Each row comes from the steps of one path. Every step used is in the known rows, and no mark comes twice. Write the path behind each row, first mark first.
Known rows:
tigi -> gasi -> kiso: [ 34 -52  49  31  17 -33  10  11 -19  -4 -11 -34 -20  13  13  17  48 -30
 -49 -21  -3 -52 -11  21   8 -13   0 -46   6  -5  -6  14]
poseb -> gasi -> kiso: [ 24 -46  32  42   6 -38   5  30 -12 -12   7 -14  -7  24  27  36  21  -2
 -35 -23 -15 -37   3 -19  -1   8  -9 -38   6   7 -20  16]
namo -> gasi: [ 22 -30  17  39 -34 -78   7  42 -23  -6 -12 -24 -18  23   4  23  52   9
  -1 -34 -11 -29  -2   2  10 -17  24 -36  26  11   7  35]
namo -> gasi -> tigi -> poseb: [ 17 -28  18  30 -40 -87   0  26 -57  -3  -1 -40 -22   3  29   9  72 -13
 -28 -18  -6 -23 -29  18   0   6  30 -44  43  10   9  20]
guno -> rafi -> kife -> namo: [ 24 -39  11  42 -35 -11   7   1 -25 -13  18 -39  -9  32  27  41  11 -11
 -29 -32  10 -43  14  33  21  30  11 -22   7   5  24  88]
rafi -> poseb: [ -6 -31  48  -2 -10 -19  -5  56 -14  -1 -19 -27 -32  19  33   7  29  13
   3 -13  -8 -34   7 -14   7   1  -1 -13  23   9   9   6]
rafi -> kife: [ -1 -39  32  31 -12  -8  11  29  -6 -16  11 -59 -26  44  19  17  15  -6
  -8 -35  15 -36  20  40  10   6  23 -19   7   2  13  16]
tigi -> poseb -> gasi -> kiso -> rafi: [ 19 -46  10  37  12 -47   0  33 -10   1  -7  -4 -18   3  42   2  31 -12
 -33 -29 -40 -21  -6  14  31   9  13 -38   6   4 -24  22]
kiso -> rafi -> poseb -> gasi -> tigi: [-16 -33  44   1 -15 -36 -40  71 -15  -1 -24 -34 -24  16  34  20  28  18
 -39 -26 -22 -21  -2 -35  33  18 -13 -51  18  11  -1  -4]
gasi -> kiso -> rafi -> kife -> namo: [ 19 -55  16  45 -13 -18   5  -1   1 -11   7 -30 -24  30  20  13  11  -7
 -35 -35  10 -41   7  49  44   6  19 -31   1   5  -1  66]
kiso -> rafi -> poseb: [-11 -34  36  -5  -4 -22 -13  64   0   7 -34 -16 -37   8  36 -12  28  11
   0 -22 -31 -24   7   1  35  -2   4 -19  14   8   3   6]
kiso -> gasi -> tigi -> poseb -> rafi -> guno: [ 16   1   2  28 -60  -2   8  23 -31  -8 -29 -67 -21   3  15  42  46 -33
 -38 -30 -14 -18 -26   1 -15  13  -1 -44  26 -16   7  -6]
kiso -> gasi -> tigi: [ -9 -13  46  29 -37 -57 -10   9 -36  -5 -20 -55  -5  28   4  50  48  -2
 -58 -22   4  -7  -1 -24  13  -1   1 -47   2   8  -6   4]
namo -> kife -> gasi -> tigi -> poseb -> rafi -> guno: [ 28 -16   1   5 -44  -4 -13  53 -28 -13 -24 -69 -15 -15  30  22  55 -38
 -24 -26  -6 -32 -32  33  -2  42  -4 -40  51 -18   8  -7]
kife -> namo -> gasi -> guno -> rafi -> poseb: [  6 -19  31  23 -43 -63  18  51 -25 -18 -21 -28 -24  -6  31  28  41   1
  -6  -9 -33 -45   6 -24  12   7   7 -20   0  25  25  57]
rafi -> poseb -> gasi: [ -1 -35  37  12   4 -18 -19  76 -20 -10  -7 -17 -32  27  46  27  17  26
  -3 -18  -9 -34  18 -51  16  11  -7 -24  28   4  -2  17]
tigi -> gasi: [ 23 -43  43  28  10 -20 -11  30 -34   3 -20 -44 -28  25  16  19  57 -15
 -33 -22   6 -47  -2  20  29  -3  11 -41  26 -15   8  22]
guno -> rafi -> kife -> namo -> gasi -> tigi -> poseb: [ 30 -32   9  34 -52 -77   8  10 -59 -15  14 -44 -21   2  37  20  58 -27
 -36 -26  -1 -35 -23  28   4  14  33 -43  32  10  27  61]
namo -> gasi -> guno: [ -5 -18  29  66 -36 -92  28  45 -16 -24 -19 -49 -21  15   1  24  59   6
  -6 -13 -22 -32   2   7  23  -6  34 -34   0  28  -3  20]
guno -> rafi -> poseb: [  7 -22  37  -4 -27 -23   4  55 -24  -1 -16 -23 -17   4  42  21  26  -2
  -6 -15 -35 -31  10 -18  -5  18 -11 -11   8  11  26  26]
namo -> kife -> rafi: [  4 -35  16  53  -9 -52  -8  23 -29 -13  20 -41  -5  15  18   9  41  -5
 -25 -18   5   8  23  40  10  34  16 -31  64   4 -31 -15]
kife -> gasi: [ 23 -49  27  15   4 -33 -15  45 -16   8 -11 -28   5  14  13  37  35  -1
   2 -18   3 -45   3  31  21  28 -17 -28  29  -9  -6  54]
namo -> gasi -> kiso -> rafi: [ 23 -44  13  36 -12 -75  12  32   7   2 -24  -7 -16   4  10   0  41  -8
 -24 -40 -42 -23  -7  27  32 -19  18 -44  -6  13 -15  23]
poseb -> tigi -> gasi -> kiso: [ 40 -63  34  31  23 -33   9  -4 -18   4  -4 -33 -13   3  -6   7  51 -24
 -51 -30 -11 -62 -34   8   9 -15  -5 -46  -4 -15  -2   9]
rafi -> kife -> namo: [ 16 -47  22  46 -22 -10   1   6 -18 -13  17 -43 -22  45  19  30  15   3
 -23 -30  30 -45  12  37  29  15  19 -22  18   4  11  70]
kife -> rafi -> poseb: [-11 -39  38  23 -11 -28  -2  38 -13   4  -2 -28 -28  14  17   9  23  12
  -5 -14  -9 -15  18   5  -3   7  -8 -30  46   3 -10  -2]
kiso -> gasi -> kife -> rafi: [  3 -17  17  80 -16 -61  -3 -12 -31   5   5 -29 -20  -4   0  34  31  16
 -45 -23   7   9  12  12   6  21  -7 -43  44   3 -32  16]
namo -> kife -> rafi -> poseb -> gasi: [  0 -38  28  22   9 -33 -24  69 -24 -19   9 -21 -30  17  48  18  23  22
 -10 -16  -1 -15  29 -36  15  23   1 -29  55   4 -20  -3]
poseb -> rafi -> kife -> namo: [ 19 -37  11  50 -30   4  -6   7  -1 -17   9 -50 -13  40  23  39  18 -16
 -24 -40  16 -53  15  40  20  18  11 -31  -4  -5  19  62]
poseb -> tigi -> gasi -> kiso -> rafi -> kife: [ 17 -65  20  26  21 -14  13   9  11  -5  -1 -48 -32  16   5 -16  27 -25
 -34 -50 -10 -51  -8  48  38 -17  22 -41 -20 -13   7  11]
namo -> kife -> rafi -> poseb: [ -5 -35  37  12  -7 -39 -10  49 -20 -13   1 -34 -30   7  33  -6  37   4
  -6  -9   3  -8  22   6   6  15   9 -21  59   8 -13 -19]
tigi -> gasi -> kiso -> rafi: [ 22 -51  31  28  17 -36  -1  24  -1   8 -31 -20 -23   3  17  -4  44 -25
 -45 -32 -31 -34  -7  38  44 -10  10 -49  -5  -4 -14  15]
kiso -> rafi -> poseb -> gasi: [ -3 -37  28   7   8 -19 -25  83  -7  -3 -18  -9 -36  19  49  14  16  25
  -5 -24 -27 -27  18 -40  38  10  -3 -28  19   3  -7  18]

Which path is each row?
[  8 -28   5  46 -42   1  15  24 -22   6  -3 -50 -22  17 -15  31  15   6
 -23 -28  -7   4  -4  32  -8  27 -14 -42  73  -9 -20  -2] => kife -> rafi -> guno
[  2 -21  41  -6 -15 -49   4  73 -23 -24 -21 -40 -15 -18  50  16  45 -12
   0   2 -27 -41  13 -11  18  32   0  -7   8  18  15  25] => namo -> kife -> gasi -> guno -> rafi -> poseb
[  0 -38  36  58   7 -43  13  20 -25  -8 -18 -65 -20   7  -8  11  67  -9
 -32 -13 -15 -55 -23   9  37   2  17 -40  -9  -2   2   6] => poseb -> tigi -> gasi -> guno
[  0   3  22  57 -41 -63  36  14 -35 -18 -17 -48   8   7  20  60  42 -22
 -34 -10 -41 -15  18 -17   4  20   9 -20 -29  18   4  40] => kiso -> gasi -> guno -> rafi
[ 23 -57  37   5  24 -12 -12  29 -29  11 -16 -41 -35   4   4  -8  58  -3
 -23 -28  -3 -65 -31 -14  26 -14  -2 -37  15 -25  21  10] => rafi -> poseb -> tigi -> gasi
[ 33 -43  29  41 -19 -82  23  21 -10 -11  -5 -17 -12  12   3  21  44  -9
 -24 -29 -17 -40 -10   7  -6 -24  13 -41   6  15  -7  23] => namo -> gasi -> kiso
[ 10 -20  21  40 -26 -54  18  40 -26  -8 -14 -42  17  -7  22  52  38 -23
 -16  -8 -43 -38   8  18  11  47  -9 -24  -9  14   9  60] => kife -> gasi -> guno -> rafi
[ 20 -59  30   3  28 -14 -17  32 -21  15 -25 -34 -37  -3   6 -20  56  -4
 -25 -32 -16 -58 -31  -5  45 -15   2 -41   8 -25  17  12] => kiso -> rafi -> poseb -> tigi -> gasi
[ 12 -27  11  36 -38 -35   6  28  -7 -24   4 -70 -25  19  32  16  46 -40
 -17 -44  -4 -47   1  44  -6  -3  33 -44  -6  -4  31   7] => namo -> gasi -> tigi -> poseb -> rafi -> kife
[ 15 -40  12   4 -14 -22   3  26 -24  12   0 -24  -3  -8   8   4  31   8
 -10 -30 -39 -45 -30 -30  -1  17 -18 -13  -5  -6  27  18] => guno -> rafi -> poseb -> tigi
[ 36 -38  10  50 -42 -76  -1  23 -28  -9  -4 -16 -17  26   4  31  47  14
 -11 -33   6 -39  -6   4  27  -9  23 -37  33  11   8  78] => kife -> namo -> gasi
[ 15 -28   9  80 -27 -81  -8  12 -25   5   5 -22 -25 -11  -5  17  40  23
 -28 -30  -5  -4  -1  30   6  20   0 -51  60  10 -18  19] => namo -> gasi -> kife -> rafi
[ 14 -60  21   9  14 -19  -9  48   6  -1 -11 -40 -13  17  20  15  19 -11
   4 -35   5 -46  15  61  46  19   3 -30  10 -12  -1  56] => kiso -> rafi -> kife -> gasi
[ 24 -37  36  24  18 -29 -30  26 -32  12 -19 -33 -51 -29  12 -13  56  20
 -36 -25   6 -60 -43  -7  35  12 -12 -34  28  -8  18  12] => rafi -> poseb -> tigi -> gasi -> kife
[  2 -42  38   8 -21 -24 -31  40  -2  -5 -13 -71   2  15  12  40  36 -25
 -32 -35   4 -52  -2  41  12  28 -17 -55  -1  -8  16  19] => poseb -> rafi -> kife -> gasi -> tigi
[  5 -27  35  28 -51 -83 -15  41 -28  -3 -17 -45 -11  17  -2  26  57   5
 -36 -32 -10 -24 -18  -1  12  -3   8 -57  23  17  10  10] => namo -> gasi -> tigi
[  2  -9  17  56 -30 -48  15  46 -32 -18  -4 -38   6   8  34  55  31  -8
 -28 -12 -49 -27  14 -19  10  44   0 -26 -14  20   6  41] => poseb -> gasi -> guno -> rafi
[  9 -27  28   8  -8 -19 -12  75 -28 -10  -6 -13 -19  14  54  39  14  14
 -10 -20 -28 -34  18 -56   7  24 -15 -22  17   5  12  35] => guno -> rafi -> poseb -> gasi
[ 11 -43  20  33   0 -41   4  25   7   8 -20 -12  -9   8  17   0  29 -13
 -33 -32 -39 -19  -3  35  31   3   6 -36  -8   9 -21  13] => gasi -> kiso -> rafi
[ 19 -35   6  62 -27 -29  17   9 -39 -30  25 -43 -19  22  47  43  21 -15
 -30 -19   6 -48  12  19  24  35  26 -22   9   9  17  90] => tigi -> poseb -> gasi -> guno -> rafi -> kife -> namo
[ 24 -25  41  43   9 -35 -29  29 -37   5 -22 -37 -47 -12  23   7  56  11
 -45 -23  14 -45 -20  20  35  21  -2 -38  37   0   8  21] => tigi -> gasi -> kife
[  2 -24  17  21 -17 -44  21  14 -26  -3  -8 -37  -6 -10   3  17  39   3
 -16 -20 -39 -39 -21 -50   6   3  -6 -14 -26   2  18  19] => kiso -> gasi -> guno -> rafi -> poseb -> tigi
[ 31 -44  11  48 -39 -64   8  21 -20 -21   8 -32 -29  34   7  26  38   8
  -7 -41  19 -46   5  18  26 -17  36 -35  24   9  18  78] => rafi -> kife -> namo -> gasi
[  5 -28  34  43 -16 -21  30  28 -19 -27  -1 -74 -24  20  24  30  32 -35
 -27 -26 -11 -47  20  36  16  14  26 -28 -19   4  28  32] => tigi -> gasi -> guno -> rafi -> kife
[  5 -43  43   6 -16 -47 -33  40 -24   9 -17 -49   8  11   5  40  43  -3
 -34 -19   2 -37 -13  21  20  33 -23 -50  26   1   1  26] => kife -> gasi -> tigi
[  1 -49  45   3 -15 -33 -23  39 -14  -4  -7 -66  -5  19   8  33  33  -9
 -29 -27  17 -44  -4  38  20  26 -11 -49  16  -2  10  26] => rafi -> kife -> gasi -> tigi
[ 19 -38   6  26 -30 -57  14  19 -24  -3  -4 -26  -9 -15   0  10  44  12
 -10 -25 -36 -57 -33 -36  16   6  -1 -22 -10   8  29  49] => kife -> namo -> gasi -> guno -> rafi -> poseb -> tigi
[ -6 -29  39  28 -23 -40 -35  49 -29  -3  -6 -44  -7  29  22  43  32  14
 -49 -26  -8 -22  -3 -26  16  29 -11 -54  23  10  -4   2] => poseb -> gasi -> tigi
[  7 -47  23   6  -1 -19  -4  28 -16  13  -1 -28 -16   6   1  -8  33  22
  -3 -28 -20 -46 -31 -26   8   4  -9 -15   7  -7  14   3] => rafi -> poseb -> tigi
[ -5 -13  26  50 -31 -37  44  14 -18 -33   3 -69 -14  25  23  45  23 -26
 -24 -26 -10 -28  31  14   6   7  28 -18 -33  12  18  36] => kiso -> gasi -> guno -> rafi -> kife
[ 18 -16   1  45 -28 -21  -4  26 -20  -1  -6 -40  -5  10  45  25  51 -42
 -15 -27 -30 -36  -7  34 -14  23  11 -29   2 -11  10  12] => tigi -> poseb -> rafi
